Every row comes from one small tree of marks. Brackets hold a mark, then the marks that hang from it, in the order of their numbers. Every link used is in the known rows. Which tree was each row made from?
Known rows
[Q_224 [Q_182 [Q_950 [Q_183 [Q_212 Q_238 Q_431]] Q_199]]]: [-0.40  3.69 -1.52  2.54  1.89 -1.28 -0.97 -1.53  2.22 -2.23  1.17  0.35
  0.26 -0.31 -2.68  3.32 -4.51 -3.26  0.26  1.67  1.79  0.76  2.55 -1.77]
[Q_212 [Q_183 Q_950] Q_238 [Q_298 Q_692] Q_431]: [-3.95  2.40  2.22 -1.95 -0.83 -2.54 -1.21 -1.23  5.02 -3.68 -0.70  0.21
  2.40 -6.12  0.45  1.57 -0.91 -6.95  5.54 -1.73  1.99  4.09  3.43 -0.70]
[Q_431 [Q_212 Q_183 Q_238 [Q_298 Q_692]]]: [-3.66  2.91  0.06 -1.95  1.60 -0.58  0.45 -1.63  5.21 -4.75  1.26 -2.33
  1.37 -4.44  0.83  1.94 -0.79 -5.08  1.39 -0.93 -1.85  3.90  0.12 -0.97]
[Q_199 [Q_212 Q_238 [Q_298 [Q_183 Q_950] Q_692] Q_431]]: [-2.23  3.37 -1.31 -3.23 -1.97 -1.07  0.31  0.48  1.49 -0.95  1.75  1.06
  0.20 -3.02 -0.20  1.92 -1.12 -4.78  0.77 -3.74  0.38  1.88  2.23 -3.13]
[Q_212 Q_183 Q_238 Q_298]: [-4.51  4.55  1.35 -1.34  0.99  1.15 -1.09 -1.93  3.71 -3.76  0.87 -3.56
  2.59 -3.47  1.48  1.70 -0.88 -7.18  2.67  0.69  0.54  4.94  3.18 -1.80]
[Q_692 [Q_298 [Q_212 Q_431]]]: [-5.31  2.45 -0.54 -1.86 -2.13 -0.38 -0.74  2.62  0.09  1.50  2.74 -2.40
  1.51 -1.98  0.41  2.88 -3.15 -5.35  0.57  0.27 -1.72  1.72  0.94 -1.46]
[Q_692 [Q_298 [Q_183 Q_212 [Q_950 Q_199 Q_479]]]]: [-1.15 -0.31 -1.86 -0.77  0.50 -3.43 -1.53 -1.03  0.26  4.07  0.86 -0.98
  2.98 -4.44  2.10  4.68 -1.46 -1.47 -1.23 -1.51 -0.65 -0.95  0.42 -1.67]
[Q_182 [Q_950 [Q_199 [Q_212 Q_183 Q_431]] Q_479]]: [-1.86  3.51 -2.66  0.56  0.06 -0.07  0.03 -3.45  0.65  0.16  1.56 -2.41
  1.14 -3.33  3.25  3.45 -4.87 -1.11  0.43 -1.24 -0.15 -0.02  2.93 -1.28]
[Q_259 [Q_183 Q_212]]: [-2.90  1.70 -2.25  1.45  4.30 -1.90 -0.24 -1.22 -1.82  0.18  4.47 -1.11
  0.45 -2.90  0.00  3.68 -3.79 -4.70 -3.07  2.41 -1.15  0.50  0.11 -0.83]
[Q_692 Q_298]: [-4.37  1.47 -2.46 -0.92  0.72  1.32 -2.18  0.98 -0.38  2.55  2.94 -3.82
  3.31 -1.73  2.83  3.06 -1.93 -6.56 -1.30  0.98 -2.27  2.21  1.52 -0.75]
[Q_212 Q_183 Q_298 Q_431]: [-4.95  4.31  1.56 -0.50 -1.13 -0.01 -0.25 -0.84  4.14 -2.78  2.72 -2.56
  1.70 -2.99  0.47  0.98 -3.07 -8.82  1.53  0.52  2.44  4.21  3.15  0.00]
[Q_182 [Q_950 [Q_183 [Q_212 Q_431]] Q_199 Q_479]]: [-1.05  1.36 -2.20  1.82  2.52 -1.69 -0.44 -5.05  2.06 -1.38  0.98  0.13
  1.41 -4.33  2.91  4.04 -5.83  1.48  0.71  0.03  0.74 -2.47  2.50 -0.98]
[Q_224 [Q_182 [Q_950 [Q_183 Q_212] Q_199 Q_479]]]: [-0.65  3.10 -3.80  2.49  2.61 -1.52 -1.09 -0.89  0.86 -0.24  3.10  1.28
  2.03 -0.90 -0.21  4.17 -4.83  0.71 -1.17  1.21  0.30 -1.89  2.25 -2.30]
[Q_183 [Q_950 Q_199 Q_479]]: [ 0.12 -0.55 -4.16  0.89  4.16 -3.55 -2.60 -2.91  0.77  2.21  2.37  0.24
  3.16 -6.75  2.64  4.92 -3.12 -0.17 -0.46 -1.24 -2.42 -2.11  4.47 -0.53]
[Q_212 [Q_183 [Q_950 Q_479]] Q_238 Q_431]: [-1.05  3.64  2.59  2.01  1.00 -3.63 -1.76 -3.13  1.02 -3.47 -1.86 -0.35
 -0.74 -6.44 -0.52  3.10 -2.63 -4.86  5.00  1.61  1.49  4.79  6.79  1.29]
[Q_182 Q_950]: [-5.51  1.84 -2.92 -2.15  2.50  1.16 -1.53 -1.75 -0.56 -0.16  3.17 -3.52
  2.75 -0.89  3.23  2.73 -2.56 -6.07 -0.34  0.83 -2.12  1.56  2.06 -0.02]
[Q_298 [Q_183 Q_212 [Q_950 Q_199 Q_479]] Q_692]: [ 0.83 -1.49 -3.56 -1.17  0.85 -6.72 -0.91 -1.87  0.46  2.87  2.18  2.83
  2.25 -7.27  1.87  4.28 -1.53  3.28  0.31 -4.20 -0.59 -4.53  0.17 -2.58]
[Q_224 [Q_182 [Q_950 Q_183 Q_199 Q_479]]]: [-1.83  3.83 -3.97  1.97  1.93 -0.68 -1.86 -1.04  0.49  0.57  3.13  0.53
  2.48 -0.69 -0.01  3.58 -4.88 -0.02 -0.10  2.03  0.32 -1.75  2.88 -2.13]
[Q_183 Q_212]: [-0.69  0.47 -2.81  0.93  3.98 -1.54 -0.17 -0.38  0.35 -1.58  4.18 -1.14
  0.49 -2.77  1.25  4.03 -2.42 -4.03 -3.42 -0.45 -2.20  1.23  1.65 -0.65]
[Q_692 [Q_298 Q_183]]: [-4.54  2.31 -1.20 -1.98 -1.27  0.11 -1.99  0.25 -1.08  3.74  2.37 -3.67
  2.54 -1.42  1.67  2.59 -1.27 -5.92 -0.51  1.17 -0.38  1.44  0.57 -1.41]
[Q_199 [Q_212 [Q_183 Q_950] Q_238 [Q_298 Q_692] Q_431]]: [-2.49  2.99 -0.42 -1.97 -1.19 -0.08  0.68  0.00  2.77 -1.95  1.05  0.79
  0.51 -3.76  0.53  1.82 -0.98 -5.86  1.85 -2.90  1.26  3.11  3.01 -2.13]
[Q_224 [Q_182 [Q_950 Q_199]]]: [-2.43  3.46 -4.01  0.72  1.86 -0.36 -1.82  0.21  0.70  0.95  3.77 -2.02
  2.56  0.45 -0.82  3.27 -3.72 -4.76 -1.49  0.73 -0.85  0.52  1.84 -1.72]
[Q_224 [Q_182 [Q_950 Q_199 Q_479]]]: [-1.75  4.13 -4.23  1.38  1.78 -1.29 -2.02  0.19 -0.01  0.71  3.83 -1.16
  2.86 -0.83  0.15  4.07 -4.63 -1.56 -1.01  0.45 -1.60 -0.11  2.78 -1.82]
[Q_182 [Q_950 [Q_183 [Q_212 Q_238 Q_298 Q_431]]]]: [-4.16  1.94 -0.26 -1.16  2.39  0.55 -0.08 -3.28  2.77 -3.95  0.72 -0.55
  1.40 -1.60  1.82  2.62 -3.16 -4.52  1.20  0.82  1.04  1.53  2.01 -0.91]

Write each row's tree
[-3.38  5.24  2.41 -2.17 -3.15 -3.56 -0.16 -0.40 -0.71 -1.67  0.87 -0.92
 -2.51 -2.85 -3.60  1.91 -2.99 -3.36  3.72  0.52  0.52  1.57  2.24 -2.57] | [Q_298 Q_183 [Q_212 Q_238 Q_431]]
[-0.09 -0.65 -3.48  0.91  2.79 -0.90 -0.02 -3.36  5.18 -0.36  2.96  1.26
  2.66 -5.00  2.24  2.97 -3.65  0.59 -0.92 -1.59  1.32 -4.41  0.22 -3.44] | [Q_950 [Q_183 [Q_212 [Q_298 Q_692]]] Q_199]
[-1.09  1.91 -0.35 -0.31  1.33 -2.66  0.30  0.25  4.03 -5.22  1.98 -0.12
  1.03 -4.79  0.68  3.18 -2.64 -4.64  0.42 -3.37 -1.18  3.41  1.50 -1.66] | [Q_183 [Q_212 Q_238 [Q_298 Q_692] Q_431]]
[-1.24  4.20 -1.81  0.78  0.17 -0.17 -0.17 -4.08  0.96 -1.10  0.02 -2.71
  0.67 -3.92  2.75  3.55 -4.56 -1.20  1.76 -1.17 -0.32  1.18  3.48 -1.39] | [Q_182 [Q_950 [Q_199 [Q_212 Q_183 Q_238 Q_431]] Q_479]]
[-1.64  1.01 -1.99 -1.50  2.74 -1.54 -0.10  0.24  3.25 -3.81  2.72 -0.47
  2.42 -4.39  2.18  3.56 -1.36 -3.23 -0.72 -3.40 -2.59  2.17  0.54 -2.56] | [Q_183 [Q_212 Q_238 [Q_298 Q_692]]]
[ 1.48 -1.50 -3.15 -0.46  4.12 -5.19 -0.96 -2.01  4.53 -1.67  0.63  2.29
  4.15 -8.84  3.12  5.63 -1.85  2.18  0.27 -5.77 -2.98 -1.49  1.81 -2.81] | [Q_183 [Q_212 Q_238 [Q_298 Q_692]] [Q_950 Q_199 Q_479]]
[-3.56  1.16 -0.06 -2.64  2.57 -1.74 -0.12 -2.01  5.40 -3.89  0.48 -0.75
  2.00 -5.18  0.68  2.37  0.20 -5.08  1.55 -1.49 -1.81  3.25  0.58 -0.50] | [Q_431 [Q_212 [Q_183 Q_950] Q_238 [Q_298 Q_692]]]
[-5.18  3.35  0.42 -3.48 -2.83 -0.88 -1.11  1.28 -1.03  2.16  0.83 -2.87
  1.30 -1.83 -0.01  2.70 -1.17 -3.77  2.01  0.45 -1.15  1.48  0.03 -3.26] | [Q_692 [Q_298 Q_183 [Q_212 Q_238]]]
[-5.03  2.53 -0.69 -2.32 -0.85  0.34 -1.20  1.90 -0.26  1.02  1.48 -2.96
  2.01 -2.31  1.19  3.27 -1.93 -4.16  1.25  0.32 -3.00  2.27  0.90 -2.42] | [Q_692 [Q_298 [Q_212 Q_238]]]
[-0.97  2.46  0.08  0.18  0.21 -3.61  0.06 -1.28 -0.19 -0.82  2.73 -0.94
 -1.33 -2.53 -1.38  2.66 -2.68 -4.55 -1.26 -0.04  1.18  1.40  1.66 -0.64] | [Q_298 [Q_183 [Q_212 Q_431]]]
[-2.59  0.39 -2.08 -1.69  2.28 -2.66  0.13 -2.20  5.68 -1.38  2.23 -0.05
  3.29 -6.52  2.00  3.10 -1.52 -1.59  0.08 -2.64 -1.91 -0.23  0.00 -0.67] | [Q_431 [Q_212 [Q_183 [Q_950 Q_199 Q_479]] [Q_298 Q_692]]]
[-2.20  0.17 -1.01  1.36  4.36 -4.37 -0.50 -1.65 -1.07  0.23  2.83  1.04
  0.12 -4.18 -1.47  4.17 -3.50 -5.90 -1.99  1.79  0.16  0.80  1.45  0.57] | [Q_259 [Q_183 [Q_212 Q_431] Q_950]]
[-2.45  1.41  0.86 -1.68 -2.33 -4.50 -0.11 -0.47  2.34 -1.11 -0.27  1.37
 -0.13 -6.85 -1.08  2.31 -2.38 -1.17  6.35 -2.04  0.48 -0.31  1.72 -2.53] | [Q_298 [Q_212 [Q_183 [Q_950 Q_199]] Q_238 Q_431] Q_692]
[-1.83  3.56 -4.52  1.02  1.51  1.26 -0.73 -0.39  0.54  1.30  3.57  0.22
  1.32  1.51 -1.22  2.82 -3.85 -2.77 -1.75  1.50  1.17 -1.42  1.85 -2.81] | [Q_224 [Q_182 [Q_950 Q_183 [Q_199 Q_212]]]]
[-3.91  1.96 -0.18 -2.44  0.89 -2.19 -1.66 -1.22  3.50 -2.06  0.21  0.52
  4.49 -6.99  3.34  2.73 -0.20 -2.15  4.69 -2.00 -0.43  1.86  3.10 -2.06] | [Q_212 [Q_183 [Q_950 Q_479]] Q_238 [Q_298 Q_692]]
[-2.43  2.06 -1.71  0.17  2.76 -2.01 -0.95 -2.72  0.87  1.12  1.73 -0.30
  1.26 -4.50 -1.03  3.55 -3.51 -5.76 -0.60  0.39  0.22  0.31  2.01 -1.82] | [Q_259 [Q_183 [Q_950 [Q_199 [Q_212 Q_238 Q_298 Q_431]]]]]
[-2.20  0.55 -3.78  0.55  3.83 -1.69 -1.08 -2.47 -1.47  3.81  3.28 -0.31
  1.43 -3.86 -0.06  3.82 -3.18 -4.38 -2.35  1.29 -0.47 -1.79  1.32 -1.53] | [Q_259 [Q_183 [Q_950 [Q_199 Q_212]]]]
[-4.87  2.66 -0.12 -1.93 -3.56 -2.77  0.63  1.85  0.78 -0.58  3.35  0.76
 -0.20 -4.44 -0.24  1.25 -3.23 -2.07  4.23 -0.97  0.27 -0.53  0.68 -2.09] | [Q_298 [Q_212 Q_183 Q_431] Q_692]
[-2.28  1.53 -0.60 -1.59  0.86 -2.63 -1.73 -2.66  4.93 -1.35 -0.46 -0.01
  4.84 -8.23  3.42  3.07 -0.93 -0.89  4.69 -3.03  0.00  0.40  2.77 -2.73] | [Q_212 [Q_183 [Q_950 Q_199 Q_479]] Q_238 [Q_298 Q_692]]
[-4.12  0.48 -2.36 -0.90  3.49  0.79 -0.30 -3.01  0.56 -1.14  2.29 -0.51
  1.52 -0.92  2.74  2.84 -2.83 -3.12 -0.49  1.76  0.28 -0.64  1.23 -0.60] | [Q_182 [Q_950 [Q_183 Q_212]]]
[ 0.05  2.67 -2.45  0.89 -0.20  0.90  0.09 -3.26  4.57 -1.08  1.24  1.08
  0.32 -4.20  0.69  2.00 -4.19 -1.01  1.30 -1.44  2.30 -2.16  2.64 -4.05] | [Q_950 Q_183 [Q_199 [Q_212 Q_238 [Q_298 Q_692] Q_431]]]
[-0.98  4.75 -3.71  2.37  0.47 -0.38 -0.66 -0.49  0.29  0.26  3.04  1.43
  0.69 -0.11 -1.12  3.33 -5.51 -0.44 -0.63  1.14  1.23 -1.30  3.31 -2.23] | [Q_224 [Q_182 [Q_950 Q_183 [Q_199 [Q_212 Q_431]] Q_479]]]
[-2.52  2.81 -2.93 -3.06 -2.21 -1.63  0.57  1.39  0.63  1.01  3.96  2.14
  1.30 -3.27  1.20  2.30 -2.27 -2.21 -0.74 -4.26  0.06 -0.57  2.02 -2.81] | [Q_199 [Q_212 [Q_298 [Q_183 [Q_950 Q_479]] Q_692] Q_431]]
[-0.26  3.34  1.18  0.42  0.42 -3.63 -0.23 -2.15  0.07 -2.37  0.92 -1.26
 -2.04 -3.11 -1.94  2.93 -2.35 -4.71  0.23  0.13  1.05  2.89  2.30 -1.01] | [Q_298 [Q_183 [Q_212 Q_238 Q_431]]]
[-4.70  3.25  0.66 -1.53 -1.98 -0.51 -1.04  1.86  0.31 -0.12  0.94 -2.78
  0.86 -2.58 -0.02  2.99 -2.94 -5.37  2.20  0.30 -1.86  3.27  1.63 -1.67] | [Q_692 [Q_298 [Q_212 Q_238 Q_431]]]
[-2.84  1.62 -1.20 -2.56 -2.07 -4.55 -1.32 -0.83  3.60  0.62  2.54  1.20
  3.47 -6.34  1.11  2.38 -3.10 -2.17  2.20 -3.99  0.88 -1.38  1.82 -1.94] | [Q_212 [Q_298 [Q_183 [Q_950 Q_199 Q_479]] Q_692] Q_431]
[ 1.42 -0.86 -2.13  1.00  3.44 -5.56 -0.34 -1.93  4.71 -1.44  1.93  2.01
  2.89 -7.53  1.41  5.38 -3.81 -0.76 -1.66 -4.48 -1.11 -0.82  2.94 -0.72] | [Q_183 [Q_212 Q_298 Q_431] [Q_950 Q_199 Q_479]]
[-0.23  1.97  0.21  2.56  3.11 -1.15 -0.20 -2.95  1.68 -3.96  0.87  1.17
 -1.75 -3.25 -0.76  2.86 -3.70 -2.91  0.84  2.39  1.75  1.13  3.80 -0.55] | [Q_950 [Q_183 [Q_212 Q_238 Q_431]]]
